Each row was made from one walk, in order. Every step used is in the known rows, and no mark comes twice. Write each row's walk.
In the rows, 100 means zero.
Known rows
R > Z > D > M > L > Y: 88; 94; 116; 104; 112; 98; 79; 89; 94; 117; 136; 86; 84; 111; 109; 107; 120; 90; 65; 73; 32; 91; 92; 113; 97; 108; 100; 101; 114; 139; 105; 108; 82; 123; 76; 112; 102; 117; 103; 78; 102; 92; 86; 91; 112; 104; 119; 132; 92; 106; 101
Y > L: 116; 98; 97; 106; 82; 107; 106; 111; 99; 100; 121; 104; 94; 99; 111; 107; 107; 83; 108; 101; 88; 118; 93; 95; 100; 108; 98; 82; 92; 114; 92; 101; 88; 86; 81; 106; 133; 89; 93; 109; 111; 102; 108; 95; 108; 95; 90; 83; 105; 93; 103
M > L > U > R > Z: 104; 103; 90; 115; 97; 91; 92; 104; 111; 102; 116; 75; 97; 114; 121; 111; 116; 89; 94; 107; 88; 91; 103; 123; 99; 110; 95; 89; 115; 93; 101; 100; 89; 84; 77; 107; 132; 108; 99; 110; 98; 117; 100; 98; 112; 89; 91; 75; 121; 117; 117
R > Z > D > M: 89; 99; 121; 103; 112; 106; 89; 85; 88; 118; 137; 95; 89; 111; 106; 99; 117; 96; 67; 67; 39; 95; 93; 111; 99; 108; 104; 105; 109; 138; 102; 112; 82; 124; 80; 105; 97; 109; 102; 74; 99; 95; 79; 100; 113; 112; 119; 133; 95; 104; 98
L > Y > R > Z > D > M: 74; 111; 113; 113; 114; 95; 65; 102; 105; 111; 107; 76; 91; 94; 100; 111; 91; 83; 70; 93; 56; 102; 84; 110; 108; 110; 86; 100; 92; 140; 91; 90; 83; 123; 83; 103; 94; 112; 97; 91; 104; 74; 105; 97; 103; 91; 113; 109; 82; 92; 102
U > R > Z: 101; 119; 110; 115; 107; 99; 92; 92; 105; 107; 99; 86; 89; 111; 110; 86; 97; 93; 93; 83; 92; 111; 111; 128; 93; 103; 103; 116; 104; 129; 101; 96; 99; 104; 80; 86; 111; 103; 100; 95; 115; 114; 87; 84; 116; 100; 97; 84; 109; 123; 96
U > R > Z > D > M > L: 108; 112; 114; 118; 111; 98; 85; 92; 100; 112; 111; 86; 78; 119; 111; 86; 113; 88; 76; 65; 71; 101; 104; 135; 95; 108; 99; 109; 112; 130; 111; 93; 92; 105; 73; 99; 115; 106; 91; 92; 116; 113; 82; 84; 119; 100; 104; 89; 111; 120; 108
R > U: 79; 90; 96; 97; 102; 110; 110; 92; 118; 100; 101; 92; 99; 103; 106; 119; 118; 113; 103; 112; 107; 91; 83; 96; 106; 103; 112; 86; 90; 94; 87; 102; 104; 92; 81; 105; 104; 98; 116; 98; 96; 77; 96; 104; 97; 116; 103; 93; 113; 97; 103
Y > R > U > L > K: 102; 113; 110; 105; 103; 110; 107; 100; 114; 95; 114; 83; 93; 96; 115; 103; 107; 95; 79; 94; 105; 105; 79; 122; 111; 108; 98; 84; 82; 114; 84; 93; 97; 98; 92; 90; 127; 89; 99; 110; 99; 75; 96; 117; 114; 100; 101; 60; 118; 102; 99
L > Y > R: 79; 112; 103; 112; 110; 95; 71; 108; 110; 100; 86; 79; 98; 87; 98; 112; 81; 87; 87; 112; 90; 106; 88; 106; 108; 106; 84; 99; 86; 122; 90; 85; 91; 111; 92; 100; 93; 108; 98; 103; 103; 77; 115; 97; 97; 83; 100; 93; 85; 92; 102
K > L > M: 116; 92; 95; 110; 105; 90; 91; 99; 109; 104; 104; 102; 98; 118; 96; 105; 103; 79; 92; 92; 89; 93; 80; 105; 107; 105; 94; 72; 95; 110; 114; 107; 78; 101; 99; 97; 120; 99; 102; 97; 110; 82; 98; 89; 102; 98; 94; 98; 94; 96; 103
R > Z > D > M > L > K: 94; 99; 117; 101; 115; 98; 91; 85; 93; 116; 154; 86; 89; 114; 110; 102; 123; 95; 62; 66; 40; 94; 91; 115; 98; 104; 99; 102; 114; 134; 104; 112; 84; 121; 82; 104; 108; 116; 102; 79; 100; 93; 77; 97; 119; 106; 121; 128; 96; 111; 99
U > L > Y > R > Z: 114; 102; 111; 109; 95; 90; 88; 108; 103; 111; 112; 98; 87; 93; 115; 115; 106; 79; 80; 97; 98; 106; 101; 125; 98; 102; 95; 92; 98; 136; 102; 93; 95; 101; 91; 99; 123; 102; 106; 104; 113; 91; 93; 84; 110; 91; 97; 95; 96; 104; 78
D > M > L: 118; 82; 98; 111; 99; 92; 81; 111; 104; 107; 129; 99; 93; 114; 102; 93; 117; 81; 77; 87; 68; 82; 102; 107; 109; 98; 95; 87; 127; 107; 103; 103; 85; 100; 90; 114; 119; 103; 83; 106; 108; 104; 95; 96; 103; 102; 109; 89; 108; 94; 109
Z > D > M > L > K: 106; 89; 110; 103; 116; 89; 91; 97; 95; 116; 141; 97; 82; 116; 98; 96; 128; 95; 66; 58; 68; 81; 85; 114; 104; 106; 91; 93; 114; 104; 115; 100; 89; 106; 92; 121; 103; 108; 87; 90; 97; 92; 86; 104; 113; 97; 117; 125; 100; 100; 115
K > L > U: 116; 86; 82; 111; 102; 90; 106; 97; 116; 112; 117; 92; 102; 115; 106; 105; 92; 93; 99; 108; 85; 95; 81; 106; 111; 117; 96; 83; 96; 90; 106; 112; 83; 79; 94; 107; 127; 92; 114; 104; 99; 96; 110; 89; 100; 95; 89; 104; 103; 100; 113
U > L > M: 112; 91; 109; 103; 93; 92; 98; 112; 101; 105; 104; 118; 95; 110; 100; 117; 130; 74; 90; 84; 125; 92; 99; 121; 99; 96; 97; 79; 105; 118; 110; 105; 96; 100; 96; 97; 120; 102; 96; 101; 113; 92; 76; 95; 111; 107; 98; 93; 104; 98; 77
R > Z > D > M > L: 98; 95; 118; 103; 109; 103; 88; 88; 89; 115; 140; 90; 85; 113; 109; 100; 123; 93; 65; 68; 36; 93; 94; 115; 97; 109; 103; 101; 115; 134; 104; 109; 80; 123; 79; 108; 105; 111; 100; 79; 99; 98; 81; 98; 113; 108; 116; 126; 98; 109; 104
D > Z > R: 110; 114; 104; 103; 101; 109; 80; 97; 89; 99; 142; 83; 92; 103; 111; 74; 98; 105; 88; 72; 51; 109; 107; 119; 115; 98; 94; 114; 97; 120; 79; 88; 88; 121; 86; 104; 108; 100; 84; 95; 118; 82; 89; 101; 110; 86; 114; 87; 101; 122; 107
U > L > K: 124; 94; 101; 97; 96; 84; 116; 102; 104; 109; 144; 107; 100; 101; 111; 106; 117; 95; 85; 82; 126; 103; 97; 120; 95; 88; 97; 91; 102; 114; 107; 106; 108; 85; 104; 91; 131; 100; 108; 111; 108; 94; 78; 87; 116; 96; 100; 100; 104; 112; 70
M > L: 123; 95; 92; 103; 91; 92; 92; 105; 100; 94; 106; 88; 89; 106; 118; 104; 116; 90; 91; 103; 87; 92; 106; 108; 95; 100; 100; 85; 112; 92; 107; 91; 95; 94; 96; 112; 126; 109; 95; 111; 101; 115; 105; 93; 105; 86; 92; 81; 109; 110; 109
Y > R > U > L > M: 96; 110; 114; 109; 102; 115; 100; 105; 112; 94; 94; 88; 92; 99; 110; 111; 113; 85; 82; 96; 107; 101; 81; 121; 113; 113; 98; 77; 84; 117; 84; 92; 90; 103; 86; 92; 123; 90; 93; 106; 100; 73; 96; 120; 111; 107; 102; 57; 118; 95; 102
D > M: 99; 85; 104; 108; 105; 99; 89; 106; 105; 111; 121; 110; 100; 109; 89; 91; 107; 86; 82; 83; 79; 88; 98; 102; 113; 101; 95; 97; 119; 113; 98; 106; 89; 105; 92; 106; 103; 96; 85; 97; 109; 93; 90; 101; 99; 111; 113; 102; 100; 87; 100
K > L > Y > R: 122; 96; 93; 115; 106; 86; 81; 99; 114; 106; 102; 82; 90; 102; 106; 102; 80; 82; 86; 104; 73; 108; 79; 110; 108; 111; 91; 85; 86; 116; 108; 89; 81; 98; 99; 103; 120; 97; 109; 107; 111; 83; 120; 75; 100; 81; 91; 97; 87; 97; 103
D > M > L > Y > R: 107; 88; 100; 117; 104; 89; 68; 114; 110; 108; 119; 89; 93; 109; 101; 98; 109; 76; 70; 90; 62; 87; 97; 110; 113; 103; 87; 84; 121; 117; 99; 95; 82; 108; 87; 114; 116; 106; 80; 105; 111; 91; 103; 95; 102; 92; 110; 85; 100; 89; 108
Z > R: 118; 121; 108; 103; 114; 109; 88; 101; 101; 94; 119; 86; 88; 108; 107; 81; 86; 100; 101; 79; 92; 106; 97; 115; 107; 104; 103; 109; 96; 103; 99; 91; 95; 110; 95; 109; 105; 102; 89; 102; 107; 100; 99; 112; 106; 82; 99; 81; 98; 115; 108

Write each row's walk
88; 85; 102; 99; 97; 104; 109; 102; 118; 104; 105; 104; 96; 110; 106; 131; 138; 95; 96; 102; 125; 84; 81; 112; 106; 100; 110; 70; 93; 106; 93; 105; 98; 90; 77; 101; 117; 99; 113; 98; 105; 72; 80; 100; 105; 121; 102; 89; 115; 95; 88 -> R > U > L > M
110; 110; 105; 103; 113; 106; 93; 102; 114; 101; 122; 83; 82; 109; 113; 106; 103; 100; 100; 86; 106; 99; 85; 119; 111; 105; 111; 95; 90; 109; 96; 88; 98; 100; 78; 115; 114; 104; 105; 104; 111; 83; 94; 101; 106; 91; 99; 80; 103; 113; 96 -> Z > R > U > L > Y
96; 119; 126; 110; 113; 116; 84; 96; 92; 102; 118; 81; 86; 102; 108; 87; 98; 85; 63; 71; 47; 107; 88; 121; 109; 119; 93; 101; 94; 139; 92; 97; 77; 128; 89; 94; 108; 96; 85; 88; 97; 88; 95; 118; 117; 100; 113; 88; 105; 101; 110 -> Y > R > Z > D > M
99; 89; 114; 103; 115; 99; 91; 96; 93; 119; 121; 106; 82; 113; 88; 95; 121; 98; 74; 58; 71; 82; 86; 108; 107; 111; 95; 101; 109; 106; 111; 97; 88; 110; 91; 118; 89; 101; 89; 84; 97; 88; 87; 107; 106; 107; 117; 132; 97; 89; 115 -> Z > D > M
103; 93; 113; 110; 115; 95; 77; 101; 97; 114; 119; 93; 78; 111; 97; 99; 120; 86; 62; 65; 59; 82; 84; 116; 109; 114; 87; 93; 108; 111; 111; 90; 82; 112; 88; 125; 101; 107; 84; 90; 98; 87; 96; 104; 110; 94; 114; 116; 97; 92; 121 -> Z > D > M > L > Y > R
98; 108; 101; 101; 101; 114; 84; 93; 98; 100; 140; 79; 92; 103; 116; 83; 108; 112; 88; 77; 56; 106; 99; 118; 120; 100; 100; 108; 94; 117; 75; 86; 88; 115; 77; 108; 111; 99; 91; 95; 118; 70; 88; 105; 108; 95; 115; 85; 106; 120; 108 -> D > Z > R > U
77; 108; 90; 116; 107; 96; 100; 105; 122; 111; 98; 87; 109; 112; 99; 107; 98; 99; 109; 108; 121; 94; 95; 117; 110; 113; 89; 102; 102; 86; 94; 104; 97; 77; 77; 99; 110; 94; 100; 105; 97; 102; 98; 108; 105; 99; 93; 85; 114; 104; 114 -> L > U > R
120; 94; 84; 120; 103; 89; 102; 97; 121; 114; 112; 89; 96; 119; 107; 97; 90; 90; 101; 99; 95; 97; 84; 120; 109; 117; 94; 89; 97; 93; 109; 105; 84; 72; 88; 102; 131; 90; 111; 106; 106; 101; 106; 82; 105; 92; 87; 90; 109; 107; 115 -> K > L > U > R
108; 94; 89; 106; 94; 81; 77; 107; 107; 98; 102; 79; 91; 100; 114; 118; 111; 88; 90; 116; 83; 92; 102; 106; 95; 97; 92; 86; 109; 102; 107; 89; 94; 98; 91; 117; 113; 118; 101; 109; 105; 103; 110; 83; 99; 80; 93; 94; 95; 105; 105 -> M > L > Y
112; 101; 115; 108; 98; 90; 89; 105; 100; 112; 114; 96; 82; 94; 113; 115; 111; 80; 72; 84; 90; 104; 96; 127; 98; 106; 94; 93; 94; 135; 107; 93; 93; 103; 89; 104; 119; 104; 106; 101; 109; 93; 91; 84; 112; 91; 100; 106; 93; 103; 83 -> U > L > Y > R > Z > D
72; 110; 99; 116; 111; 98; 99; 96; 114; 115; 113; 82; 102; 115; 105; 109; 105; 100; 98; 94; 96; 93; 92; 121; 108; 119; 92; 107; 103; 100; 95; 107; 93; 87; 70; 99; 108; 100; 105; 92; 95; 102; 90; 107; 112; 103; 101; 101; 112; 109; 115 -> L > U > R > Z > D
105; 106; 102; 110; 103; 88; 72; 103; 101; 100; 107; 68; 81; 100; 120; 114; 110; 82; 73; 100; 64; 98; 94; 117; 99; 108; 89; 88; 102; 116; 103; 85; 84; 111; 85; 114; 116; 119; 95; 103; 99; 98; 110; 93; 108; 75; 99; 90; 97; 108; 112 -> M > L > Y > R > Z > D
108; 112; 111; 103; 112; 111; 95; 104; 113; 97; 121; 92; 87; 115; 111; 105; 113; 96; 99; 79; 112; 96; 84; 122; 111; 104; 109; 89; 91; 109; 98; 95; 94; 103; 79; 110; 116; 104; 100; 103; 110; 80; 86; 112; 110; 98; 101; 72; 108; 112; 100 -> Z > R > U > L > M
102; 93; 85; 108; 93; 91; 97; 106; 110; 99; 115; 81; 100; 109; 118; 118; 118; 91; 97; 116; 93; 86; 99; 108; 105; 110; 93; 83; 113; 80; 100; 102; 91; 83; 86; 115; 128; 106; 99; 112; 90; 109; 107; 105; 106; 87; 94; 84; 114; 106; 120 -> M > L > U
112; 105; 104; 101; 98; 111; 88; 95; 97; 102; 148; 84; 88; 104; 119; 85; 114; 109; 87; 73; 60; 103; 102; 125; 117; 99; 101; 104; 95; 120; 78; 87; 90; 111; 77; 108; 120; 97; 95; 98; 121; 73; 83; 99; 113; 94; 113; 82; 109; 122; 100 -> D > Z > R > U > L
101; 115; 116; 117; 113; 99; 88; 90; 100; 115; 109; 91; 80; 117; 105; 83; 106; 91; 79; 62; 77; 101; 102; 134; 97; 108; 100; 115; 109; 131; 108; 94; 95; 108; 75; 96; 106; 105; 94; 87; 116; 111; 81; 87; 117; 104; 105; 98; 107; 116; 104 -> U > R > Z > D > M
117; 97; 95; 116; 106; 89; 81; 97; 112; 106; 111; 79; 89; 102; 111; 103; 78; 81; 81; 104; 59; 110; 82; 111; 106; 113; 93; 86; 88; 127; 106; 95; 79; 106; 95; 101; 121; 103; 111; 102; 109; 84; 115; 76; 103; 84; 93; 101; 87; 102; 101 -> K > L > Y > R > Z
115; 111; 107; 100; 115; 105; 103; 99; 114; 99; 140; 85; 88; 112; 115; 99; 108; 106; 98; 78; 109; 102; 82; 123; 109; 100; 109; 94; 91; 107; 94; 95; 102; 98; 82; 107; 122; 102; 104; 106; 109; 83; 88; 107; 112; 91; 103; 76; 108; 118; 93 -> Z > R > U > L > K
109; 88; 112; 104; 110; 95; 88; 98; 93; 116; 126; 100; 77; 115; 97; 96; 128; 92; 67; 60; 63; 78; 89; 116; 104; 111; 94; 95; 113; 103; 117; 96; 88; 106; 90; 126; 101; 105; 86; 89; 97; 96; 89; 102; 109; 101; 115; 121; 101; 94; 120 -> Z > D > M > L
71; 111; 97; 117; 108; 99; 99; 99; 117; 112; 112; 84; 108; 113; 106; 108; 99; 99; 104; 104; 101; 97; 95; 120; 108; 114; 94; 106; 107; 102; 90; 109; 93; 86; 72; 94; 113; 100; 105; 98; 98; 103; 92; 105; 111; 103; 100; 90; 114; 110; 111 -> L > U > R > Z
87; 94; 115; 105; 111; 105; 89; 89; 95; 118; 143; 86; 90; 115; 112; 107; 123; 93; 67; 75; 37; 88; 92; 113; 102; 114; 100; 100; 116; 128; 102; 113; 79; 115; 75; 110; 108; 112; 103; 79; 95; 97; 82; 102; 114; 109; 116; 127; 103; 106; 109 -> R > Z > D > M > L > U
115; 99; 90; 99; 101; 83; 101; 100; 107; 95; 137; 79; 100; 108; 117; 103; 117; 96; 85; 96; 97; 96; 97; 111; 95; 89; 92; 87; 111; 95; 104; 102; 101; 92; 101; 102; 128; 115; 99; 115; 100; 101; 99; 96; 112; 81; 99; 84; 105; 117; 99 -> M > L > K
72; 106; 102; 118; 113; 100; 94; 99; 117; 119; 121; 84; 102; 119; 100; 106; 106; 95; 93; 89; 88; 90; 91; 124; 111; 118; 91; 106; 109; 105; 94; 110; 88; 86; 67; 102; 108; 98; 101; 92; 97; 97; 88; 106; 112; 106; 106; 101; 112; 105; 116 -> L > U > R > Z > D > M
101; 88; 99; 120; 103; 93; 80; 108; 114; 114; 133; 90; 97; 122; 105; 98; 117; 81; 76; 89; 65; 82; 101; 117; 112; 106; 92; 91; 131; 112; 98; 108; 82; 96; 75; 111; 127; 103; 85; 101; 109; 105; 90; 99; 108; 103; 107; 84; 113; 100; 113 -> D > M > L > U > R > Z
95; 105; 99; 116; 90; 106; 105; 107; 107; 114; 131; 92; 91; 109; 114; 113; 112; 85; 104; 94; 85; 111; 87; 109; 105; 122; 91; 88; 92; 116; 89; 106; 82; 76; 60; 110; 137; 88; 97; 103; 108; 101; 101; 100; 117; 97; 91; 87; 114; 100; 114 -> Y > L > U > R > Z > D
105; 117; 123; 112; 108; 113; 83; 97; 93; 101; 119; 76; 82; 104; 115; 90; 103; 83; 61; 72; 44; 105; 89; 123; 107; 119; 92; 95; 98; 135; 91; 95; 76; 125; 86; 99; 116; 99; 84; 92; 96; 92; 96; 118; 118; 94; 111; 81; 107; 104; 116 -> Y > R > Z > D > M > L
103; 114; 105; 102; 118; 115; 96; 96; 112; 95; 120; 80; 89; 110; 110; 98; 98; 108; 105; 86; 98; 100; 83; 112; 111; 106; 110; 99; 88; 100; 91; 92; 97; 104; 81; 110; 109; 101; 100; 100; 107; 86; 98; 115; 105; 93; 102; 74; 109; 113; 110 -> Z > R > U
112; 85; 98; 109; 105; 86; 88; 106; 108; 107; 146; 96; 100; 114; 102; 93; 117; 86; 73; 82; 74; 86; 95; 109; 110; 93; 89; 87; 128; 109; 101; 107; 88; 100; 93; 107; 122; 106; 83; 107; 108; 93; 91; 97; 108; 96; 113; 88; 105; 99; 100 -> D > M > L > K
77; 114; 107; 111; 110; 96; 69; 103; 108; 103; 98; 72; 99; 89; 105; 114; 83; 87; 82; 110; 68; 110; 90; 108; 103; 107; 88; 101; 88; 138; 88; 91; 89; 120; 86; 96; 96; 113; 102; 97; 105; 78; 111; 96; 100; 86; 104; 98; 83; 98; 97 -> L > Y > R > Z
115; 97; 92; 117; 109; 90; 100; 90; 114; 117; 122; 86; 90; 122; 110; 101; 97; 92; 92; 89; 77; 98; 82; 124; 108; 121; 95; 89; 96; 103; 112; 106; 82; 81; 83; 105; 131; 94; 115; 97; 103; 100; 101; 83; 111; 96; 92; 105; 107; 111; 116 -> K > L > U > R > Z > D
